Each row was made from one walk, in order. Every step used is in the known rows, and no mark comes twice. Write each row's walk.
(in the rows, 128 means zero)
Known rows:
figo, sonir, funod: 119, 128, 99, 104, 89, 127, 144, 145, 141, 80, 172, 136, 153, 128, 110, 150, 143, 107, 161, 82, 147, 122, 132, 112, 140, 137, 89, 134, 102, 151, 116, 177, 124, 150, 121, 156
mogop, puna, niti, gulu: 121, 98, 129, 132, 121, 152, 105, 134, 96, 121, 134, 125, 96, 122, 115, 102, 124, 109, 142, 161, 120, 155, 118, 146, 125, 138, 175, 135, 117, 115, 124, 119, 117, 117, 148, 127
sonir, funod: 128, 131, 102, 114, 113, 123, 121, 128, 139, 76, 176, 132, 137, 125, 111, 136, 122, 109, 157, 90, 129, 127, 117, 116, 138, 141, 98, 129, 113, 140, 121, 126, 113, 128, 133, 136
niti, nede: 118, 116, 121, 132, 121, 98, 124, 97, 129, 89, 120, 112, 120, 136, 148, 150, 122, 118, 132, 117, 126, 138, 115, 106, 157, 126, 123, 145, 98, 141, 126, 115, 124, 132, 122, 141
fuzi, funod, sonir, zozo: 119, 132, 137, 126, 125, 84, 178, 133, 118, 110, 183, 157, 183, 125, 146, 170, 98, 131, 175, 101, 154, 124, 105, 118, 133, 137, 109, 154, 126, 147, 124, 173, 115, 124, 109, 175
tokor, sonir, funod, fuzi, niti: 123, 194, 125, 125, 121, 127, 130, 125, 115, 107, 163, 142, 143, 126, 148, 141, 130, 142, 130, 102, 129, 108, 145, 113, 86, 175, 98, 137, 73, 133, 113, 176, 134, 140, 136, 177
tokor, sonir, funod, fuzi: 121, 171, 119, 124, 107, 105, 131, 130, 115, 71, 176, 128, 153, 110, 136, 136, 150, 127, 157, 96, 126, 97, 144, 122, 123, 179, 99, 130, 94, 141, 108, 173, 131, 143, 123, 172
nede, niti, nevud, figo: 146, 122, 141, 115, 102, 135, 152, 112, 170, 84, 114, 187, 138, 145, 115, 108, 123, 131, 115, 134, 103, 141, 140, 122, 96, 154, 113, 139, 135, 121, 147, 123, 116, 154, 143, 103
fuzi, funod: 119, 128, 124, 118, 123, 102, 120, 123, 130, 101, 179, 125, 160, 113, 128, 142, 111, 131, 178, 112, 118, 134, 115, 93, 132, 129, 110, 137, 128, 126, 136, 115, 119, 109, 91, 138
fuzi, niti, nevud: 127, 131, 110, 113, 127, 134, 131, 113, 131, 106, 115, 178, 117, 131, 139, 126, 123, 148, 84, 131, 123, 150, 128, 121, 93, 122, 119, 148, 111, 126, 130, 104, 127, 126, 131, 129
niti, gulu: 118, 107, 140, 123, 122, 118, 134, 97, 108, 92, 138, 121, 126, 115, 130, 117, 144, 114, 122, 115, 122, 134, 120, 125, 157, 122, 146, 144, 112, 138, 122, 118, 124, 125, 130, 141
nevud, mogop, nede, niti: 137, 121, 138, 140, 139, 127, 121, 98, 126, 176, 98, 114, 150, 135, 132, 160, 113, 138, 116, 112, 120, 116, 133, 108, 105, 120, 128, 131, 124, 142, 125, 121, 146, 128, 133, 111
puna, mogop: 108, 135, 117, 115, 121, 129, 120, 104, 124, 135, 134, 104, 137, 105, 134, 134, 124, 114, 134, 99, 106, 125, 114, 118, 143, 111, 119, 124, 131, 126, 122, 114, 125, 105, 129, 132
funod, fuzi, niti, puna: 134, 175, 104, 122, 125, 110, 121, 159, 130, 115, 111, 127, 126, 126, 147, 127, 147, 161, 104, 171, 151, 122, 127, 109, 108, 136, 102, 119, 95, 114, 137, 122, 121, 130, 109, 151
nede, niti, nevud, mogop, gulu: 151, 118, 157, 130, 133, 135, 148, 115, 125, 150, 98, 150, 142, 124, 129, 102, 129, 132, 103, 129, 111, 116, 150, 160, 97, 103, 161, 124, 154, 140, 120, 86, 144, 135, 142, 115
nevud, figo: 114, 125, 123, 114, 102, 121, 139, 110, 144, 74, 140, 149, 142, 129, 102, 122, 127, 114, 134, 110, 121, 134, 123, 117, 150, 161, 108, 134, 103, 119, 149, 141, 111, 134, 114, 119
nede, niti, gulu, mogop, puna: 163, 88, 150, 163, 146, 133, 134, 144, 123, 142, 117, 104, 121, 136, 138, 90, 129, 93, 138, 172, 113, 133, 133, 144, 110, 119, 162, 112, 156, 113, 120, 107, 103, 154, 136, 107
sonir, funod, fuzi, mogop, nede, niti: 130, 171, 150, 132, 157, 127, 122, 127, 142, 161, 146, 108, 124, 132, 141, 165, 96, 186, 150, 110, 123, 114, 142, 67, 102, 143, 79, 131, 139, 134, 142, 135, 139, 139, 134, 121
figo, nevud, mogop: 103, 114, 146, 107, 113, 97, 148, 128, 122, 134, 131, 154, 163, 125, 119, 136, 129, 128, 116, 90, 147, 110, 116, 126, 158, 110, 127, 141, 116, 131, 109, 127, 127, 125, 116, 126
nede, niti: 137, 133, 128, 121, 109, 128, 138, 111, 145, 111, 110, 132, 149, 131, 132, 124, 118, 116, 125, 124, 105, 135, 133, 98, 88, 128, 107, 130, 119, 127, 128, 111, 112, 132, 136, 132
niti, puna: 140, 119, 99, 115, 115, 109, 115, 149, 138, 76, 120, 118, 131, 121, 125, 126, 150, 104, 128, 148, 146, 126, 121, 129, 153, 131, 107, 119, 125, 128, 129, 118, 117, 123, 99, 140
puna, niti: 111, 135, 109, 113, 106, 144, 106, 113, 123, 119, 128, 134, 124, 134, 108, 121, 110, 123, 128, 115, 118, 153, 113, 118, 104, 129, 126, 141, 101, 123, 138, 108, 111, 106, 147, 133
mogop, nede, niti, nevud, figo, sonir, zozo: 143, 103, 154, 134, 90, 130, 207, 124, 160, 112, 113, 219, 137, 162, 118, 146, 138, 151, 99, 110, 158, 145, 152, 123, 118, 130, 108, 164, 122, 152, 134, 212, 138, 184, 115, 124
funod, fuzi, mogop, puna, niti, gulu: 104, 141, 152, 134, 159, 141, 109, 149, 84, 164, 138, 107, 92, 105, 138, 107, 115, 160, 144, 176, 133, 135, 126, 114, 123, 136, 163, 132, 131, 99, 146, 111, 123, 122, 138, 128
gulu, zozo: 102, 120, 107, 118, 139, 105, 167, 123, 130, 82, 126, 144, 145, 132, 117, 122, 151, 103, 108, 115, 153, 135, 118, 135, 157, 115, 133, 124, 110, 125, 129, 122, 125, 120, 122, 139
niti, gulu, zozo: 104, 105, 140, 127, 149, 112, 171, 105, 111, 89, 132, 136, 130, 132, 124, 111, 163, 100, 101, 118, 154, 135, 117, 149, 177, 107, 168, 136, 115, 134, 124, 125, 130, 126, 138, 143
nevud, figo, sonir, zozo: 114, 121, 135, 122, 82, 116, 206, 136, 140, 87, 148, 189, 163, 137, 105, 133, 144, 107, 126, 93, 178, 133, 131, 124, 160, 133, 104, 150, 90, 133, 139, 207, 111, 171, 98, 151
gulu, mogop: 131, 118, 107, 139, 132, 109, 125, 125, 131, 112, 133, 109, 142, 131, 124, 114, 130, 105, 127, 114, 125, 129, 116, 130, 137, 114, 117, 120, 130, 123, 134, 99, 102, 132, 112, 118
gulu, mogop, nede, niti, puna: 174, 107, 122, 154, 140, 121, 108, 141, 156, 144, 87, 93, 123, 159, 134, 135, 132, 121, 117, 156, 132, 128, 134, 127, 119, 117, 108, 112, 156, 134, 132, 122, 122, 140, 110, 107
niti, nevud, mogop, gulu, zozo: 116, 105, 136, 129, 164, 111, 176, 126, 113, 122, 115, 162, 137, 124, 114, 100, 162, 119, 85, 119, 159, 113, 133, 197, 164, 90, 189, 118, 148, 139, 123, 98, 154, 125, 128, 122
niti, puna, mogop: 132, 132, 107, 115, 124, 126, 105, 137, 135, 127, 122, 93, 130, 109, 136, 130, 143, 101, 135, 134, 132, 118, 114, 132, 161, 113, 114, 111, 148, 124, 122, 120, 125, 106, 115, 137
puna, mogop, nede, niti: 124, 129, 142, 131, 126, 145, 116, 86, 139, 176, 102, 100, 127, 128, 143, 157, 109, 139, 124, 105, 88, 134, 132, 96, 110, 114, 111, 129, 143, 140, 120, 133, 145, 109, 140, 118
nevud, mogop, puna, niti: 121, 119, 103, 131, 133, 143, 97, 152, 101, 166, 127, 122, 131, 119, 109, 121, 109, 106, 146, 151, 137, 130, 115, 146, 109, 133, 163, 119, 117, 105, 130, 106, 120, 115, 139, 114
mogop, nede, niti, nevud, figo: 142, 105, 143, 126, 107, 134, 139, 98, 166, 97, 106, 179, 119, 153, 115, 137, 122, 158, 105, 127, 101, 146, 145, 114, 109, 157, 111, 148, 135, 137, 145, 145, 140, 147, 131, 93
nede, niti, puna, mogop: 154, 142, 129, 119, 121, 142, 114, 136, 153, 153, 98, 97, 139, 127, 144, 126, 130, 102, 134, 147, 115, 121, 127, 120, 113, 111, 111, 108, 157, 121, 122, 116, 123, 118, 138, 134
puna, mogop, nede, niti, nevud, figo, sonir: 126, 115, 151, 117, 93, 157, 151, 103, 164, 152, 104, 159, 132, 144, 126, 153, 134, 154, 116, 106, 104, 133, 153, 113, 118, 136, 111, 144, 147, 146, 132, 196, 160, 153, 135, 111

Which walk is each row?
158, 113, 122, 132, 119, 125, 111, 131, 151, 116, 89, 112, 122, 145, 133, 150, 135, 132, 119, 155, 127, 136, 138, 108, 119, 134, 100, 124, 135, 142, 127, 138, 136, 129, 110, 125
mogop, nede, niti, puna
119, 166, 99, 118, 110, 100, 131, 142, 133, 80, 180, 128, 138, 114, 120, 131, 136, 151, 162, 104, 130, 108, 123, 108, 129, 150, 94, 123, 102, 132, 126, 125, 112, 135, 130, 142
sonir, funod, fuzi
129, 112, 175, 139, 136, 153, 122, 68, 119, 183, 107, 93, 112, 128, 149, 144, 120, 138, 118, 108, 89, 132, 130, 109, 129, 105, 148, 140, 147, 149, 113, 134, 150, 114, 157, 122
puna, mogop, nede, niti, gulu
142, 134, 159, 131, 149, 144, 163, 142, 146, 154, 85, 103, 131, 140, 131, 98, 153, 92, 111, 150, 138, 122, 140, 171, 146, 90, 155, 92, 170, 129, 119, 123, 143, 111, 138, 139
nede, niti, puna, mogop, gulu, zozo
124, 104, 102, 133, 140, 110, 118, 154, 103, 132, 131, 118, 146, 102, 124, 130, 131, 99, 145, 149, 142, 112, 121, 141, 142, 132, 147, 111, 124, 113, 120, 113, 124, 130, 106, 117
nevud, mogop, puna
128, 114, 112, 126, 131, 126, 93, 123, 131, 141, 112, 85, 109, 118, 135, 160, 142, 128, 126, 130, 128, 124, 119, 126, 175, 118, 112, 119, 149, 142, 120, 142, 149, 98, 103, 126
niti, puna, mogop, nede
116, 166, 109, 102, 71, 144, 145, 157, 156, 92, 177, 194, 129, 146, 89, 120, 140, 172, 155, 108, 144, 127, 140, 129, 104, 172, 109, 146, 99, 130, 150, 181, 124, 165, 159, 132
puna, niti, nevud, figo, sonir, funod, fuzi
133, 125, 137, 122, 124, 135, 116, 137, 125, 131, 115, 87, 117, 107, 128, 111, 149, 104, 132, 136, 121, 120, 130, 161, 172, 107, 138, 103, 159, 136, 118, 120, 140, 98, 106, 142
niti, puna, mogop, gulu
140, 78, 128, 157, 148, 116, 124, 147, 104, 115, 140, 101, 114, 120, 129, 95, 143, 92, 138, 161, 128, 131, 121, 156, 158, 121, 166, 115, 146, 118, 120, 111, 108, 142, 113, 112
niti, gulu, mogop, puna
155, 111, 161, 153, 140, 133, 140, 103, 131, 146, 116, 105, 136, 146, 139, 96, 128, 105, 118, 129, 111, 131, 127, 131, 107, 103, 148, 129, 142, 129, 128, 97, 106, 148, 153, 118
nede, niti, gulu, mogop
123, 114, 114, 149, 144, 129, 93, 134, 104, 170, 114, 108, 112, 140, 134, 144, 99, 109, 151, 155, 142, 132, 112, 141, 129, 129, 175, 133, 106, 116, 129, 105, 127, 126, 148, 119
nevud, mogop, puna, niti, nede
109, 128, 145, 120, 120, 137, 130, 104, 113, 138, 128, 97, 125, 101, 127, 111, 130, 116, 131, 100, 96, 125, 130, 146, 154, 105, 142, 116, 144, 138, 117, 115, 138, 96, 121, 138
puna, mogop, gulu
129, 137, 121, 118, 111, 126, 123, 115, 121, 69, 171, 131, 151, 121, 126, 142, 135, 86, 153, 81, 123, 113, 139, 133, 131, 169, 102, 137, 103, 148, 104, 176, 130, 135, 126, 167
tokor, sonir, funod
135, 103, 109, 165, 141, 127, 94, 144, 122, 147, 116, 98, 94, 157, 133, 122, 100, 104, 153, 164, 127, 153, 111, 145, 125, 126, 160, 126, 123, 111, 133, 100, 104, 133, 138, 109
gulu, mogop, puna, niti, nede
95, 126, 159, 122, 182, 125, 171, 121, 114, 125, 117, 120, 125, 122, 123, 112, 131, 114, 103, 116, 154, 134, 136, 143, 176, 99, 147, 120, 146, 126, 144, 115, 144, 111, 107, 137
fuzi, mogop, gulu, zozo
109, 125, 120, 121, 153, 154, 95, 153, 109, 154, 127, 117, 104, 115, 122, 126, 89, 120, 146, 158, 130, 153, 122, 111, 112, 137, 131, 127, 138, 96, 148, 109, 116, 109, 123, 119
fuzi, mogop, puna, niti
147, 144, 127, 162, 158, 127, 123, 170, 110, 145, 173, 114, 105, 134, 140, 103, 128, 143, 145, 158, 140, 118, 124, 143, 115, 137, 148, 113, 120, 113, 123, 124, 106, 153, 142, 123
sonir, funod, fuzi, niti, gulu, mogop, puna
140, 203, 127, 126, 134, 142, 107, 149, 124, 151, 151, 107, 133, 120, 160, 143, 144, 128, 139, 125, 137, 91, 139, 133, 111, 160, 102, 117, 110, 127, 108, 180, 143, 126, 137, 178
tokor, sonir, funod, fuzi, niti, puna, mogop
124, 129, 108, 117, 130, 142, 106, 117, 116, 155, 123, 159, 130, 128, 112, 121, 117, 136, 108, 118, 134, 131, 113, 152, 100, 111, 158, 143, 125, 124, 135, 81, 130, 118, 160, 114
puna, niti, nevud, mogop
127, 181, 141, 128, 134, 136, 124, 149, 117, 168, 106, 96, 110, 111, 150, 111, 144, 162, 108, 158, 126, 114, 137, 143, 128, 112, 135, 104, 130, 124, 125, 122, 141, 104, 116, 151
funod, fuzi, niti, puna, mogop, gulu
125, 187, 113, 123, 133, 127, 112, 148, 128, 166, 113, 103, 123, 115, 158, 130, 139, 157, 111, 157, 135, 113, 123, 113, 117, 120, 111, 110, 117, 111, 130, 121, 128, 112, 125, 148
funod, fuzi, niti, puna, mogop
115, 111, 116, 135, 142, 110, 111, 100, 108, 150, 121, 111, 140, 119, 122, 165, 127, 138, 115, 99, 138, 113, 121, 121, 153, 120, 131, 134, 113, 145, 126, 124, 149, 117, 109, 116
nevud, mogop, nede
142, 156, 145, 134, 159, 114, 114, 146, 140, 160, 91, 93, 118, 128, 153, 156, 125, 181, 119, 170, 138, 116, 145, 78, 117, 132, 88, 121, 150, 125, 148, 129, 143, 135, 102, 126
funod, fuzi, mogop, nede, niti, puna
112, 161, 134, 101, 122, 123, 162, 161, 153, 98, 182, 172, 139, 122, 115, 140, 139, 173, 153, 106, 157, 105, 147, 103, 145, 163, 84, 140, 130, 126, 156, 181, 135, 179, 119, 129
niti, nevud, figo, sonir, funod, fuzi, mogop
149, 112, 131, 155, 137, 125, 122, 108, 145, 153, 100, 103, 131, 154, 132, 138, 113, 133, 115, 120, 106, 136, 132, 111, 101, 116, 110, 125, 140, 135, 130, 116, 123, 136, 125, 103
gulu, mogop, nede, niti
132, 174, 102, 116, 125, 121, 131, 143, 139, 100, 163, 179, 116, 129, 136, 129, 126, 183, 117, 122, 133, 124, 129, 115, 86, 141, 103, 137, 104, 128, 127, 114, 123, 141, 148, 135
sonir, funod, fuzi, niti, nevud
136, 115, 137, 127, 127, 143, 120, 90, 145, 160, 100, 135, 113, 128, 146, 149, 118, 158, 107, 116, 87, 137, 135, 115, 103, 109, 120, 137, 164, 145, 115, 120, 152, 117, 144, 106
puna, mogop, nede, niti, nevud
126, 121, 137, 123, 130, 149, 116, 116, 104, 158, 117, 154, 116, 124, 105, 100, 121, 140, 106, 120, 124, 131, 130, 181, 112, 105, 182, 135, 137, 137, 130, 82, 142, 110, 152, 117
puna, niti, nevud, mogop, gulu
135, 109, 96, 147, 131, 140, 98, 161, 118, 142, 129, 112, 112, 137, 109, 100, 109, 102, 146, 159, 123, 149, 115, 151, 105, 129, 146, 112, 134, 100, 136, 101, 96, 121, 129, 106
gulu, mogop, puna, niti
106, 95, 131, 135, 149, 143, 143, 142, 100, 117, 128, 142, 102, 138, 109, 95, 142, 98, 123, 162, 151, 157, 116, 168, 147, 123, 198, 128, 118, 111, 125, 127, 125, 117, 155, 130
mogop, puna, niti, gulu, zozo
100, 97, 148, 118, 119, 97, 136, 114, 118, 147, 123, 146, 142, 134, 117, 165, 127, 155, 107, 84, 145, 116, 121, 119, 171, 115, 126, 149, 118, 147, 107, 150, 152, 119, 106, 114
figo, nevud, mogop, nede
134, 181, 110, 132, 143, 136, 92, 147, 137, 169, 145, 100, 101, 131, 144, 167, 126, 178, 133, 128, 141, 111, 123, 111, 131, 136, 95, 117, 123, 136, 121, 153, 147, 111, 134, 137
sonir, funod, fuzi, niti, puna, mogop, nede
134, 117, 153, 126, 117, 152, 130, 86, 163, 148, 108, 155, 115, 142, 126, 141, 114, 157, 113, 113, 85, 137, 139, 119, 116, 140, 119, 139, 158, 133, 139, 146, 147, 129, 146, 90
puna, mogop, nede, niti, nevud, figo
113, 107, 153, 130, 164, 163, 100, 134, 90, 162, 135, 111, 89, 116, 128, 112, 100, 117, 139, 161, 132, 152, 121, 124, 133, 129, 167, 138, 142, 104, 142, 112, 122, 114, 140, 123
fuzi, mogop, puna, niti, gulu
143, 98, 107, 142, 123, 146, 111, 161, 145, 117, 134, 170, 101, 148, 92, 85, 115, 119, 134, 166, 121, 152, 123, 173, 110, 156, 153, 123, 150, 95, 155, 113, 99, 143, 136, 78
gulu, mogop, puna, niti, nevud, figo
135, 92, 97, 129, 141, 109, 122, 158, 111, 117, 129, 154, 132, 102, 127, 122, 141, 117, 128, 160, 139, 115, 125, 158, 135, 127, 155, 119, 146, 118, 117, 100, 132, 138, 110, 105
niti, nevud, mogop, puna
155, 137, 158, 126, 120, 152, 126, 136, 142, 156, 92, 89, 126, 122, 138, 105, 135, 105, 131, 149, 104, 122, 143, 149, 125, 105, 133, 100, 170, 133, 117, 116, 134, 110, 130, 138
nede, niti, puna, mogop, gulu
